Every row comes from one small tree of marks. Brackets hold a mark, then the marks that hang from it, in the order of their numbers. Every link used is in the known rows. Which tree was each row made from?
In the rows, zero is written as 128.
Known rows:
{Q_173 Q_660}: [127 148 113 119 121 110 123 166 173 135 124 130  97 137 128  38 148 139]
{Q_924 {Q_660 {Q_933 Q_173}}}: [127 144 171  56 117 123 137 142  87 141 140 136 140  96 108 108 106 143]
{Q_933 Q_173 {Q_660 Q_458 Q_924}}: [145 109 148 203 145 150 115 148 115 139 179 144 108 122 136  86  70 126]
{Q_924 {Q_660 Q_458}}: [130 112 143  93 124 102 133 135 158 143 121 161 139 119 104 141 100 139]
{Q_924 Q_660}: [124 115 141  73 105 101 128 145 172 137 123 140 139 106 102 121 129 155]
{Q_458 {Q_924 {Q_660 Q_933}}}: [122 123 157  84 115 122 132 123 104 137 116 143 131 136 116 145 119 138]
{Q_788 Q_173 Q_458 Q_660}: [118  82  63  94 105 120 139  95 241  85 107  86 188  89 134 240 199 123]
{Q_924 {Q_660 Q_458 Q_933}}: [134 131 158  83 131 116 149 123 144 154 118 158 154 117 100 150  80 128]
{Q_933 Q_173}: [127 156 130 104 122 116 119 161 156 123 154 133 114 101 113  67 147 137]
{Q_924 {Q_660 Q_458 {Q_933 Q_173}}}: [133 140 174  77 135 125 143 133  73 149 139 159 143 111 108 126  73 125]
{Q_788 {Q_458 {Q_924 {Q_660 Q_933}}}}: [120 116 131  73 112 105 130  94 103 113 102 140 158 124 126 193 155 128]
{Q_788 Q_173}: [115 137  92 121 114 122 129 138 222 124 135 109 132 115 104 147 185 131]
{Q_788 {Q_173 {Q_660 Q_924}} Q_458}: [119 112  78 162 111 123 122 116 174 113 117  99 122 144 143 162 166 129]
{Q_173 {Q_660 Q_458 Q_924 Q_933}}: [143 144 143 166 142 135 140 137 151 162 127 145 106 160 131  86  48 117]
{Q_458 {Q_660 Q_933} Q_924}: [126 147 136 152 136 140 121 123  80 130 108 112 116 145 132 108 150 134]
{Q_924 {Q_660 Q_933}}: [128 132 155  64 111 112 143 132 159 148 119 140 153 103  98 134 111 145]
{Q_788 {Q_458 Q_660 Q_924}}: [121 125  95 151 126 113 103 106  90  96  97 114 127 134 145 146 204 136]
{Q_933 Q_173 {Q_660 {Q_458 Q_924}}}: [134 123 138 187 151 149 108 146  56 121 169 149  96 142 149  77 128 116]
{Q_788 Q_173 {Q_660 Q_458 Q_924}}: [131  63 104 166 124 145 143 107 233 124 127 107 153 127 130 232  81 122]
{Q_458 {Q_924 Q_660}}: [119 105 143  97 109 107 117 135 121 128 119 144 114 137 121 133 139 150]
{Q_173 {Q_660 Q_458 Q_933}}: [138 164 131 128 148 126 143 144 143 152 119 148 116 149 125  64  99 112]

Write each row's tree:
[135 109  97  68 118 114 148  96 231 102 105 112 196  76 132 194 148 118]
{Q_788 Q_458 {Q_660 Q_933}}
[131 167 151 126 137 142 126 141  62 135 131 107 127 108 122  74 136 139]
{Q_458 {Q_660 {Q_933 Q_173}}}
[128 108 118  86 125 133 133  97 107  86 123 114 163 104 158 183 155 111]
{Q_788 {Q_458 Q_924} {Q_660 {Q_933 Q_173}}}
[113  74  66 116 112 127 128  85 185  77 105  92 165 123 152 252 204 118]
{Q_788 Q_173 {Q_458 Q_924} Q_660}
[137 136 144 171 128 142 128 122 138 147 118 107 129 125 119 119  90 146]
{Q_458 {Q_660 Q_924 Q_933}}
[121 132 175  82 120 132 126 132  33 132 138 140 117 131 127 119 113 137]
{Q_458 {Q_924 {Q_660 {Q_933 Q_173}}}}
[138 135 144 171 141 131 119 161  94 144 151 146  78 154 146  52  62 127]
{Q_933 {Q_173 {Q_660 Q_458 Q_924}}}
[112 133  89 157 129 144 124  79  74 101  93  83 148 143 139 211 219 118]
{Q_788 Q_173 {Q_458 {Q_660 Q_933} Q_924}}
[125 155 152 146 141 149 115 132   7 124 129 112 103 139 140  85 143 131]
{Q_458 {Q_660 {Q_933 Q_173}} Q_924}
[121 121  96 172 123 146 131  80 132 117 103  79 161 123 129 221 158 129]
{Q_788 Q_173 {Q_458 {Q_660 Q_924 Q_933}}}
[132 161 149 135 152 139 128 132  74 132 150 153 107 146 128 107 104 104]
{Q_660 {Q_458 Q_924} {Q_933 Q_173}}
[139 111 145 182 125 149 110 159 130 131 179 122 108 108 134  72 103 143]
{Q_933 Q_173 {Q_660 Q_924}}
[129 137 119 160 142 119 118 148 103 133 122 155  77 182 148  67 124 117]
{Q_173 {Q_660 {Q_458 Q_924}}}
[139 126 128 178 135 122 125 150 164 150 129 148  90 160 136  75  66 129]
{Q_173 {Q_660 Q_458 Q_924}}
[140 131 137 162 150 143 119 155 110 132 174 144 120 109 129  65 122 122]
{Q_933 Q_173 {Q_660 Q_458}}
[120 147 113 169 145 151 137 120  88 137 118 124 101 188 141 132 134  98]
{Q_788 {Q_173 {Q_660 {Q_458 Q_924} Q_933}}}
[141 149 158 152 143 141 136 134 134 149 158 152 119 124 118 119  48 114]
{Q_660 Q_458 Q_924 {Q_933 Q_173}}
[113 134  67 123 115 115 127 122 167 106 108 101 131 133 137 140 212 123]
{Q_788 {Q_173 Q_660} Q_458}
